Each row comes from the steps of one path. Every step used is in the known rows, and no mark comes twice. Write the path behind each row, first mark first.
In the rows, zero is written as 128.
Known rows
e > c: [147 119 157 109 128 119  37  88 123 121 117  97 153 109 148 157 115 131
 150 149 122 124 152 147 137 166 173 155 127 119  84 163 148  96  84 166
 146]
q > f: [121 142 119 124 118 145 122 134 143 116 113 112 143 120 112 137 147 105
 139 129 121 134 137 140  94 133 139 148 140 108 122 151 151 133 148 132
 147]
a > t: [120 116 181 118 122 123  95 105 153 116 156  80 182 129 124 163 128  90
 195 172 121 165 153 111 122 149 150 127 128 152  97 170 148 125 116 123
 153]
v > e > m: [142 125 139 126  57 138 162 123 133 164 151 115 130 142 152 184 161 115
 117 117 105 133 144 161 112 127 123 121  98 100 113 156 147 102 161  91
 122]
u > c > z > m: [147 118 121 125 127 110 185 128 127 135 160 160 143 107 172 131 146 128
 122 146 118 151 147 118 146 136 127 114 119 146 115 100 103 134 118 146
 123]
f > q > n > m > l > c > z: [139 122 104 148 189 108 128 130  90 111 127 176 111 124 101  92 142 150
 131 125 131 120 105 147 169 132 110 119 127 149 171 101 103 125 121 153
  95]
v > e > m > f: [125 150 122 123  78 148 196 147 123 155 126 113  88 135 152 148 164 125
 122 114 104 120 121 147 104 115 125 134 106  74 110 139 154  98 194  81
 125]
l > c > z > q > n: [116 144 103 111 121 112 131 136 147 117 122 118 144 140 111  88  87 119
 129  98 124 141 147 106 132  88 111 137 134 140 147 144 101 143 157 147
 129]
f > m > e > c > l: [164 119 158 127 106 130  86  95 118 132 139 162 169 129 172 146 132 180
 118 138 142 117 138 135 140 154 147 128 121 152 127 121 141 121  73 116
 134]
v > e: [164 110 137 106  92 144 104 113 140 161 156 111 138 127 147 179 158  85
 135 124 107 143 149 169 126 136 114 123 110 125  92 160 174  94 121 114
 140]
m > l > c > z > q: [117 106 130 108 142 112 114 137 160 118 128 125 140 142 145  84  83 131
 123 141 123 131 132  84 154 130 109 129 111 128 160 125 100 135 110 147
 135]
l > c > z > m > e: [163  82 158  96 110 134 144 128 107 163 166 154 151 113 186 148 150 114
 125 125 152 142 113 101 148 126 118 105 125 134 107  93 129 169  66 127
 115]
t > a > h: [ 88  88 165 101  96  80 111  86 133 137 162  63 165 141  76 143 116  35
 225 162 140 166 135 161 108 164 123 145 140 132  95 196 121 117 103 112
 207]
z > q > n > m: [111 152 111 154 134 122 159 148 160 129 121  95 119 141  89 122  98 120
  99 106 136 135 142 111 100  99 136 113 148 123 138 127 113 124 174 110
 133]
n > q > f > m > e > c: [141 121 148 127 136 144  47 104 106 144  99 123 100 106 127 157 134 152
 122 128 145  96 118 129 115 130 162 138 131 117  83 121 143 127  92 129
 125]
e > c > z > q > n: [114 155 105 113 114 113 114 130 153 114 116 122 133 135 116  98  79 118
 128 102 123 135 156 105 133  88 123 138 137 135 124 147  99 137 161 148
 130]
u > c > z > q: [117 116 125 102 135 100 140 132 180 120 133 120 165 137 144  97  84 115
 123 149 124 139 169  89 141 127 115 134 111 134 126 129 108 136 112 156
 141]
v > e > m > l > c > z: [161 100 119 129 156 109 119 118  89 132 148 181 121 124 137 121 147 143
 136 133 120 130 113 153 181 144 104 119 105 141 157 110 112 115 102 146
  95]
a > h: [110  86 160 104  93  94 106 104 130 126 150  67 167 138 100 142 116  49
 188 155 134 160 151 150 110 169 139 140 136 128  91 178 151 129 106 121
 180]
f > m > e: [155  90 165 111 102 152 118 126 117 155 153 114 121 130 161 172 138  98
 120 121 158 139 121 130 100 131 132 107 142 130  83 117 169 155  74 111
 126]
z > q > f: [ 95 147 116 114 107 143 127 147 182 118  99  96 136 133 115 113 111 113
 122 127 118 128 137  97  90 112 132 148 131 102 136 147 128 144 165 118
 156]
f > q > z: [ 81 147 124 147 104 140 127 138 127  94 117  92 133 131  98 185 116 102
 107 139 131 115 113 146 123 133 114 126 138 122 140 137 131 132 125 161
 104]
f > q > z > m > l > c: [130  98 144 133 162 145 127 124  89 126 117 118  95 121 136 130 169 178
 113 131 126 122  87 130 138 147 128 124 122 128 180 123 111 133 106 137
 125]
l > c: [156  91 150 104 145 118  87 106 108 129 129  85 184 121 132 129 140 137
 151 144 127 146 129 151 137 167 132 153 123 126 150 155 153 116  72 163
 146]
t > c > l: [154 129 143 128 121 128 149 109 143 122 153 145 252 136 169 127 117 173
 139 146 121 152 154 147 152 173 133 149 117 169 151 151 154 115  81 127
 152]
f > q > n > m: [108 163 107 170 141 131 168 145 138 123 114 104 110 134  71 128 136 123
 104 104 133 125 128 147  97 105 134 115 157 126 139 126 130 119 185 110
 125]
q > z > c > l: [151 130 140 136 105 131  93  99 116 117 140 143 167 132 148 160 107 173
 114 136 127 128 143 141 158 154 122 125 126 161 150 123 115 127  74 149
 135]
q > f > m > e > c > l: [158 130 145 133 110 135  88 100 118 132 127 171 159 126 160 143 137 185
 115 132 140 110 131 132 132 144 146 133 122 149 132 116 138 127  89 110
 133]
f > m > e > c > z: [159 115 130 121 141 101  65 107 101 126 143 176 132 108 147 142 105 118
 141 145 141 122 129 138 172 142 136 124 124 145  92  99 124 124  69 165
  98]
v > e > c > z > q > n > m > l: [132 127 121 159 172 143 129 132 125 133 120 161  32 134 113 124 139 158
 100 105 129 110 114 124 135 111 137  98 129 132 136 114  97 116 164 101
 113]

Which path is each row?
[156 125 120 126 151  97  79 110 101 127 139 181 135 109 128 134 105 122
 139 129 145 121 131 131 175 126 135 122 130 146  96  98 112 126  89 164
  94]	q > n > m > e > c > z
[104 153 106 147 109 142 128 149 154 128 109 101  77 134 110 132 107 124
  99 124 122 125 120 119  73 113 134 128 139 120 130 118 129 132 166 100
 136]	z > q > f > m
[141 126 150 141 104 142 106 105 116 128 131 168 172 123 165 151 135 188
 104 137 142 102 127 115 150 141 139 124 117 147 143 112 117 129  84 122
 118]	n > q > z > m > e > c > l
[115 110 126 123 152 110 124 144 160 121 127 126 131 141 131  84  82 138
 111 139 127 127 127  81 153 127 111 121 112 128 166 111  92 132 117 139
 128]	n > m > l > c > z > q
[159  90 157 100  97 140 152 132 118 159 170 154 148 119 191 154 148  97
 127 126 150 144 122 102 139 124 121 101 129 132  91  94 133 169  78 122
 118]	c > z > m > e
[ 86 165 119 136 106 158 200 158 135 126 104  96  99 129 136 107 175 128
 119 126 105 107 106 134  92 121 124 133 134  91 135 130 150 120 195 100
 142]	z > m > f > q
[157 105 121 117 158  91  97 116 103 113 149 154 181 117 131 112 116 116
 154 150 127 142 130 148 180 158 110 136 118 145 147 119 125 117  74 181
 109]	l > c > z
[102 177  98 149 157 121 193 161 138 131 113 123 100 126  95 101 105 142
 131 118 122 127 114 100 125  93 131 132 133 119 127 109 116 119 197  99
 121]	a > t > c > z > q > n > m > f
[100 185  91 137  93 152 192 147 122 135 102 114  85 140  98 117 167 126
 120  76 107 114 124 158  89  75 114 134 138 107 129 155 141 123 230  94
 126]	v > e > m > f > q > n
[104 172  93 146 139 127 195 168 136 127 109 124  79 132 104  97 115 128
 111 107 124 119 116 112 112  92 126 126 139  98 129 105 120 117 203 105
 118]	c > z > q > n > m > f
[100 187  87 138 120 135 169 141 113 118  98 136  85 123 105  97 147 137
 125  89 112 111 119 139 113  82 125 137 146 121 130 131 117 128 210 123
 120]	e > c > z > m > f > q > n
[121 127 124 156 161 155 111 133 120 116 106 156  17 132 129 121 134 164
 102 126 125 107 102 122 111 131 144 110 130 128 137 110 108 129 152 106
 120]	e > c > z > q > f > m > l
[105 144 100 117 132 122 119 147 161 116 103 130 139 126 108  95 106 127
 125 129 120 124 125  98 121 110 116 148 122 114 156 123 109 146 152 136
 137]	l > c > z > q > f
[116 124 132 171 160 177 140 140 114 118 106 134  26 137 116 130 171 151
 102 122 126 108 101 140  87 136 142 109 140 121 146 127 131 128 162  93
 124]	n > q > f > m > l
[116 112 124 119 142 115 115 142 154 119 126 126 118 143 140  86  81 137
 113 140 124 127 125  88 145 126 108 122 113 134 162 113  95 133 116 138
 128]	f > m > l > c > z > q
[140 126 130 123 165  93 119 115 130 114 163 155 217 114 131 130  90 112
 183 168 120 162 145 132 188 157 123 139 117 177 111 132 127 122  83 165
 118]	a > t > c > z
[116 168 105 146 134 138 192 158 122 128 112 107  82 126 103 118 136 127
 118 107 125 123 118 134  99 106 138 130 145  94 120 121 143 111 197 102
 127]	q > n > m > f
[141 130 113 138 154 113  72 118 100 124 121 184 117 106 119 128 117 130
 131 137 140 102 118 132 161 129 131 127 124 138 105  93 116 128  96 154
  92]	n > q > f > m > e > c > z
[136 110 135 115 111 145 126 142 129 154 135 142 101 129 141 146 123 108
 108 114 156 126 110 104 104 105 120 109 137 128 100  92 140 171 102 104
 116]	c > z > q > f > m > e
[155 102 120 137 176 106 105 120  88 113 144 172 116 121 131 109 130 140
 139 142 129 132 112 149 172 156 114 121 120 152 156 103 115 121  87 161
 100]	f > m > l > c > z
[149  86 158 125 153 137 123 112  91 133 123 113 118 131 142 127 169 174
 130 130 126 130 110 145 133 162 137 135 113 115 169 148 131 121 104 130
 130]	e > m > l > c
[136 116 145 127 126 147 150 137 123 157 136 120 124 133 117 151 151 109
 111  99 164 125 119 123 104 102 129 104 151 124 103 111 152 159 118 102
 120]	f > q > n > m > e
[ 88 161 123 131 117 155 173 150 135 117 100  87 112 136 120 108 167 116
 132 128 111 106 115 151  92 130 126 143 137  92 131 147 169 113 181 113
 145]	m > f > q
[115 147 100 112 125 110 154 133 157 117 123 123 142 139 113  94  94 116
 125 101 124 144 167 108 124  86 116 135 135 144 127 146 105 145 160 149
 134]	u > c > z > q > n
[ 98 152 110 155 135 160 135 145 142 114  92 110 137 123  84 118 160 120
 125 127 121 108 127 132  88 122 131 148 137  99 142 149 145 129 171 123
 139]	n > q > f
